What can hang from each mark:
tinon: gubef tokup vadad
miteva: rinis
gubef: tinon vadad
tokup: gubef tinon vadad
vadad: gubef tinon tokup
garo: tokup
rinis: miteva tinon

In the rows, zero is written as 128.
Known rows, with every way that one mark hangs from another:
(tinon (tokup vadad)): [125 129 116 125 117 123 144 117 122 112  40 122 122 133 135 131 129 122
 111 116 129 155 151 131 139]
(garo (tokup tinon)): [125 159 142  91 131 100  82 139 157 139  79 119 130 141 137 133 132 133
 127 119 125  96  92 116 142]
(rinis (tinon gubef)): [133 135 131 154 135 138 161 101 127 123 155 113 130 122 121 128 130 126
 105 141 125 103 115 130  90]
(vadad tinon tokup): [110 122 137 110 114 107 100 131 138 140  82 139 136 123 125 124 122 135
 152 126 127  94 112 111 138]
(rinis miteva tinon): [138 121 133 170 124 140 132 155 128 122  86 124 128 140 113 131 132 128
 123 113 127  71  86  91 109]
(tokup gubef vadad): [125 142 123 125 112 102  95 138 124 102  42 127 118 140 138 131 131 117
 129 131 128 151 145 139 142]
(gubef tinon vadad): [110 112 125 137 124 111 100 128 154 126 231 134 137 131 148 133 120 118
 124 112 146 102 116 112  75]
(vadad gubef (tokup tinon)): [114 126 145  96 125 101  85 135 137 174 132 139 132 132 116 123 126 134
 146 122 120 109 117 121 141]
(tokup tinon): [121 135 133 120 127 104  87 126 152 140  82 126 125 138 135 132 130 119
 135 120 128  79  98 114 106]
(tokup tinon vadad): [124 127 126 110 119 103  83 128 148 136  65 123 121 140 139 133 129 118
 137 119 131 119 124 127 142]
(miteva rinis): [125 101 135 151 128 112  97 148 123 137  99 129 123 135 131 134 130 114
 146 127 129  83  96 106 107]
(vadad tinon (tokup gubef)): [115 145 137 105 109 101  96 142 131 124  55 141 130 125 126 123 125 136
 157 136 125 121 129 125 150]
(tokup vadad): [121 119 125 130 117 110 100 128 132 118  69 124 123 138 137 133 129 116
 124 121 130 121 127 124 129]
(rinis miteva (tinon gubef (vadad tokup))): [148 119 128 142 139 180 155 135 108 126 165 122 123 121 107 122 132 143
 125 145 124 151 144 146 162]
(tinon (tokup gubef) vadad): [131 160 107 125 130 143 154 116 116  97  88 132 119 127 135 127 131 124
 112 128 125 181 173 157 128]
(miteva (rinis (tinon gubef tokup))): [145 117 123 159 138 152 201 110 105 130 138 114 125 117 119 127 132 128
 115 143 126 135 132 131 113]
(rinis (tinon gubef tokup)): [137 142 120 146 134 152 206  89 117 117 125 111 129 118 120 125 130 131
  92 135 124 136 139 138  99]
(gubef (vadad tokup)): [111 108 157 123 126 110 102 133 118 124 138 137 131 126 143 129 120 132
 130 119 136 134 126 110 116]
(garo (tokup (tinon gubef vadad))): [138 166 125  77 149 141 106 114 150 135 206 113 126 127 133 128 135 136
 120 147 125 158 139 172 161]
(tinon gubef tokup vadad): [135 142 106 124 143 165 171  90 119 111 183 118 123 117 128 125 131 125
 103 143 127 178 174 174 121]
(garo tokup): [121 154 141 112 127 108  97 138 140 124  86 120 132 139 134 133 131 130
 115 121 124  99  95 112 129]
(tinon (vadad (tokup gubef))): [125 144 127 115 127 129 108 132 114 111  70 140 119 127 131 125 127 130
 135 137 122 164 159 150 151]
(vadad (tokup gubef tinon)): [122 152 143  97 118  96  81 140 133 133   7 134 118 134 132 126 129 132
 149 131 122 124 126 129 151]
(vadad tinon): [114 129 128 126 117 110 101 127 151 128 130 133 137 129 128 129 126 122
 143 123 131  76 102 111 105]
(miteva (rinis tinon)): [134 101 134 171 130 124 143 139 119 137 100 127 129 130 124 132 128 121
 134 123 127  78  89  93  97]
(vadad tokup): [114 123 144 126 121 108 101 130 124 133  40 132 126 131 128 128 125 129
 133 123 124 101 113 113 126]
(miteva (rinis (tinon vadad))): [139  99 121 165 140 151 155 131 116 132 157 132 127 125 126 131 127 120
 132 127 127 116 118 117 112]

Rows:
[127 172 104 103 129 125 103 141 154 113 163 130 131 135 138 131 130 130
 120 129 129 148 143 156 147]	(garo (tokup (gubef (tinon vadad))))
[115 122 130 118 122 124 146 118 135 112 197 136 141 118 143 127 121 131
 126 114 142 142 138 116 103]	(gubef (vadad (tinon tokup)))
[126 138 142  96 132 118  99 113 136 147 103 120 121 124 126 125 130 133
 139 145 124 123 128 145 145]	(vadad (tokup (tinon gubef)))
[115 115 158 101 129 103  87 132 135 139 135 136 128 128 144 129 121 135
 142 118 137 127 122 112 130]	(gubef (vadad (tokup tinon)))
[129 148 124 104 114  95  79 137 141 116  36 125 115 142 140 131 132 119
 141 129 128 147 141 141 155]	(tokup gubef tinon vadad)
[150 114 108 154 149 180 212 103 102 126 195 118 124 112 119 126 131 128
 113 146 126 171 160 155 127]	(miteva (rinis (tinon gubef tokup vadad)))
[130 132 109 144 139 162 205 103 115 136 210 134 139 120 113 122 126 131
  97 115 121 159 155 139 109]	(rinis (tinon tokup (vadad gubef)))
[115 135 138 118 117 104  97 138 138 102 197 140 136 126 146 128 124 126
 144 128 141 135 132 124 105]	(tokup (gubef (vadad tinon)))
[138 109 125 165 130 139 187 127 109 132  71 125 128 125 123 130 127 126
 120 118 126 109 113 100 108]	(miteva (rinis (tinon tokup)))
[107 106 152 107 119 108 101 133 132 128 179 144 140 118 139 126 117 139
 149 122 139 125 124 110 130]	(gubef (vadad tinon tokup))
[124 128 116 109 118 124 110 111 141 123 179 119 130 122 128 127 129 123
 139 148 133 142 144 154 147]	(tokup (vadad (tinon gubef)))
[120 143 126  88 113 103  94 142 150 124 110 125 138 133 134 130 127 137
 136 125 131 133 119 125 180]	(garo (tokup (vadad tinon)))
[132 156 117 110 133 124  94 127 143 119 111 133 118 134 138 129 132 119
 138 131 127 144 144 153 130]	(tokup gubef (tinon vadad))
[144 116 119 164 134 167 143 148 124 117 143 129 126 135 115 130 131 128
 122 119 127 108 114 116 122]	(rinis miteva (tinon vadad))
[141 108 133 162 138 140 156 122 115 134 168 116 126 122 119 129 132 122
 128 148 127 103 108 123 103]	(miteva (rinis (tinon gubef)))
[142 132 123 160 125 130 184 138 102 116  42 127 122 127 124 128 131 127
 124 128 124 136 130 113 120]	(miteva (rinis (tinon (tokup gubef))))
[131  90 133 144 138 147 154 141 100 165 206 146 135 119 108 122 123 136
 143 130 120 143 136 124 146]	(miteva (rinis (tinon (vadad gubef tokup))))
[156 133 106 151 143 195 200 120 110 110 183 115 124 121 110 124 135 136
 103 137 126 167 156 155 137]	(rinis miteva (tinon gubef tokup vadad))
[135  95 122 158 142 149 155 135 112 157 252 140 136 125 113 127 127 123
 133 127 124 126 125 125 111]	(miteva (rinis (tinon (vadad gubef))))
[123 117 131 133 135 147 159 119 113 152 193 142 138 119 109 121 122 139
 119 124 119 142 143 132 132]	(rinis (tinon (vadad gubef tokup)))
[143 113 145 159 136 156 146 138 118 111 252 118 130 127 123 128 132 133
 116 134 139 130 117 120 104]	(rinis miteva (tinon (gubef vadad)))
[124 149 135  72 124  97  79 146 148 158 158 124 134 142 127 128 132 135
 130 120 124 148 123 135 180]	(garo (tokup tinon (vadad gubef)))
[116 119 108 118 128 135 111 124 144 141 144 140 129 125 131 127 120 128
 134 123 131 124 142 140 133]	(gubef (tinon (vadad tokup)))
[141 100 117 155 123 136 184 130 105 125  53 123 123 127 127 130 127 126
 122 121 128 150 137 112 146]	(miteva (rinis (tinon (tokup vadad))))
